What can hang from each mark:
H: E
S: L R
F: E R
R: F H S
E: F H
L: K S

Each row was made from one small tree. Brackets hold a mark, then the marks that hang from it, in alphabetical order. Every link used is in the known rows. Write each row's tree.
Known rows:
[F [E H]]: [-2.60 -0.04  2.74 -1.66  0.58  2.09 -2.06  0.06 -3.20  2.16  2.35 -3.89
  0.02  0.79  0.17  0.26  3.06  0.36  0.91]
[L K [S [R F H]]]: [-5.71  1.46  0.32  2.42  2.39 -3.44  2.98  1.51  2.64 -1.49  0.67 -0.99
  4.48  2.69 -0.09 -1.25  1.03  2.69 -1.56]
[S [L K] [R H]]: [-1.18  2.99 -0.15  3.08  0.34 -3.14  0.13 -0.53 -1.05 -1.08 -0.98 -0.18
  3.02  0.98 -1.76 -1.86 -1.47  1.12 -1.14]
[R F H [S L]]: [ 2.50 -2.38 -3.03  2.09 -1.59 -1.28  0.08 -2.03  4.04 -2.12 -0.69  1.62
 -2.91 -0.15 -0.20  1.18 -3.05 -0.94 -0.71]
[H [E [F [R [S L]]]]]: [ 7.59 -2.38 -0.63 -2.06  1.29  2.07 -0.25 -1.11 -0.72  1.70  0.77  2.16
 -0.59 -3.91  0.47 -0.20  0.12 -2.60 -0.58]
[H [E [F [R S]]]]: [ 6.07 -2.46  0.29 -2.52  1.72  1.92  1.33  1.78 -0.05  2.73  1.85  1.72
 -1.45 -1.86 -0.21  0.53  2.30 -2.31  0.52]
[R [F E] H [S L]]: [ 1.60 -2.67 -2.48 -0.16 -3.76  1.51 -1.97 -1.54  2.40 -2.12 -1.76  2.97
 -4.23 -0.81  1.14  1.30 -3.16 -0.43  0.74]
[F E]: [-2.98 -1.12  2.66 -2.68  0.84  2.12 -1.80  0.22 -1.44  1.57  0.76 -0.12
 -2.35  1.53 -1.30  0.94  1.85 -0.51 -0.25]
[H [E [F R]]]: [ 4.09 -0.31 -1.02 -4.40  2.14  1.78  0.34  2.21 -0.74  3.84  4.20  0.43
  1.31 -0.94 -1.25  0.95  0.57 -1.76 -0.06]
[F [E H] [R S]]: [ 1.36 -1.38  2.82 -1.99  1.13  1.55  0.23  0.31 -3.05  2.75  1.44 -2.72
 -1.04 -0.98 -0.12  0.15  2.32 -0.80  3.11]
[F E [R H [S L]]]: [ 4.47 -2.36 -1.46 -1.74 -1.12  0.37 -1.23 -1.28 -0.13  0.62  0.14  2.11
 -2.23 -2.34 -1.20  0.39 -2.51 -2.15  2.11]
[H [E [F [R [S [L K]]]]]]: [ 5.68 -1.47  1.21 -2.60  0.28  1.86 -0.11 -0.59 -2.53  1.15 -1.26  3.25
  2.61 -4.53  1.67 -1.42  0.98 -1.37 -0.41]
[E H]: [-1.62  0.28  2.23  0.58  2.54 -0.65 -0.08 -0.32 -1.44  2.04  3.17 -5.00
  1.48  1.73 -1.30  0.19  3.08  0.03 -0.38]
[S [L K] [R F [H E]]]: [-0.23  4.65 -3.48  1.66 -3.38 -1.36 -0.94  0.27  0.36 -2.64 -3.03  1.02
  1.87 -0.39  0.97  0.02 -2.45  0.11 -1.36]
[R [H E] S]: [ 3.51 -2.43 -0.98  1.61 -2.17 -0.54 -0.35  0.65  2.45 -1.20 -0.91  1.02
 -4.28 -0.27 -0.70  1.07  3.99 -3.99 -0.38]
[L K [S R]]: [-6.62  0.69  5.89  2.33  5.78 -2.55  2.36 -0.46 -1.23  0.09 -0.18 -2.34
  4.17  2.28 -1.00 -2.84  5.52  1.75 -3.10]
[S [L K] [R [F E] H]]: [-3.15  3.53 -1.90  0.12 -3.20  0.02 -1.38  0.53 -0.80 -1.65 -2.30  1.67
  1.54  0.54  0.82 -0.38 -4.25  2.65  0.41]
[R [F E] H S]: [-0.11 -2.80 -1.70 -0.63 -3.01  1.19 -0.28  1.44  3.05 -1.03 -0.59  2.32
 -4.92  1.05  0.38  1.88 -0.77 -0.22  1.70]
[E [F [R [S L]]] H]: [ 6.17 -2.19  0.48 -0.55  3.28  0.98  0.91 -1.37 -1.93  3.15  4.05 -1.95
  2.52 -3.01  0.45 -1.43 -0.47  0.39  1.03]
[F E R]: [-1.07 -0.16  1.50 -4.92  1.97  1.50 -0.51  1.05 -2.27  3.40  2.35 -0.17
 -0.86  0.54 -2.31  1.21 -0.75 -1.06  1.37]

Write each row's tree:
[-4.46  4.69  1.54  0.20 -1.40  1.39 -1.63 -0.86 -4.46 -0.48 -2.39 -2.64
  3.38 -0.08  2.88 -1.21 -1.66  3.84  0.42] -> [S [L K] [R [F [E H]]]]
[-3.84  0.50 -1.51  3.01  3.11 -3.14  2.65  0.85  4.48 -0.92  2.86 -1.93
  1.27  3.09 -1.27  0.07  0.03  1.38 -1.55] -> [L [S [R F H]]]
[-8.19  2.33  4.16  0.38  2.04  0.71  0.66  0.60 -2.76  0.01 -0.27 -4.13
  5.14  1.11  3.00 -2.04  3.68  4.24 -0.27] -> [L K [S [R [F [E H]]]]]
[ 3.41 -1.34 -0.03 -0.25  0.14 -2.47  1.05 -1.11 -0.38 -0.14 -0.70  1.86
  2.27 -2.20 -1.29 -1.19 -1.64 -1.44  0.70] -> [F [R H [S [L K]]]]
[-2.43  3.84 -0.49  0.99 -0.59  1.72 -1.79 -1.47 -2.62  0.04 -0.31 -3.78
  0.24  0.42  1.54  0.21 -2.71  2.58  0.36] -> [S L [R [F [E H]]]]
[-1.35 -1.41  2.06  0.58 -0.39 -0.14  0.39 -2.65  0.16 -1.92 -4.07  2.09
 -0.10 -0.59  1.68 -0.34 -0.91  0.54 -2.01] -> [R F [S [L K]]]
[-1.89  3.93 -2.32  2.20 -1.20 -2.75  0.60  0.01  0.82 -1.81 -1.10  0.34
  2.69  1.40 -0.39 -0.43 -4.35  2.27 -0.93] -> [S [L K] [R F H]]
[ 2.80 -2.41 -0.53 -2.24 -0.63  0.25  0.56  1.63  0.49  1.56  1.51  1.50
 -2.98 -0.39 -1.88  0.89 -0.24 -1.99  3.32] -> [F E [R H S]]
[-6.83  1.01  0.81  0.10  0.35 -0.63  0.88  1.76  0.84 -1.41 -0.21  0.07
  3.20  1.85  1.04 -1.20  1.18  3.13 -0.08] -> [L K [S [R [F E] H]]]
[-0.32 -2.23  4.38  1.25  0.86 -0.59 -0.22 -3.34 -1.84 -1.19 -3.70  1.25
  0.18 -1.03  0.25 -1.71  2.05 -0.60 -2.00] -> [R [S [L K]]]
[-1.62  2.78 -3.35  2.27  0.21 -2.78  2.04  2.34  3.31 -0.26  1.92 -1.11
 -1.35  3.98 -2.32  1.57 -3.03  1.27  0.30] -> [S [R F H]]
[ 5.54 -2.65 -0.85  0.56 -2.82  1.33 -1.62 -0.43 -0.06 -1.18 -1.62  4.06
  1.34 -3.46  2.35 -1.67  2.14 -1.05 -0.98] -> [R [H [E F]] [S [L K]]]
[ 4.20 -1.33 -4.03  1.38 -3.92  0.18 -1.39 -1.82  3.60 -2.83 -2.52  2.31
 -3.73 -1.91  1.31  1.82 -1.21 -3.12 -1.18] -> [R F [H E] [S L]]
[-6.28  1.45  2.39  1.06  2.92  1.12  0.58  0.06 -0.84  0.53  1.80 -5.29
  1.99  1.62  1.81 -0.59  2.80  2.99 -0.14] -> [L [S [R [F [E H]]]]]
[ 2.72 -1.49 -3.11  0.85 -3.31 -0.13  0.17  1.12  4.33 -2.03 -1.27  1.49
 -4.47  0.01  0.78  2.37  1.05 -2.86  0.07] -> [R F [H E] S]
[-2.60  2.54 -2.83  0.11 -1.83 -0.02  0.02  2.72  1.67 -0.32  0.94  0.35
 -2.56  3.20 -1.06  1.55 -3.04  1.76  1.62] -> [S [R [F E] H]]
[ 2.44  2.94 -2.93  3.25 -1.28 -1.66 -1.74 -0.89  0.36 -1.43 -0.81 -0.56
 -1.15 -0.17 -1.39  0.14 -0.40 -2.17 -1.53] -> [S L [R [H E]]]
[ 0.95 -2.52  2.78 -3.09  1.49  1.49  0.59  0.53 -1.44  2.18  0.06  1.07
 -3.38 -0.33 -1.36  0.83  0.95 -1.57  1.90] -> [F E [R S]]
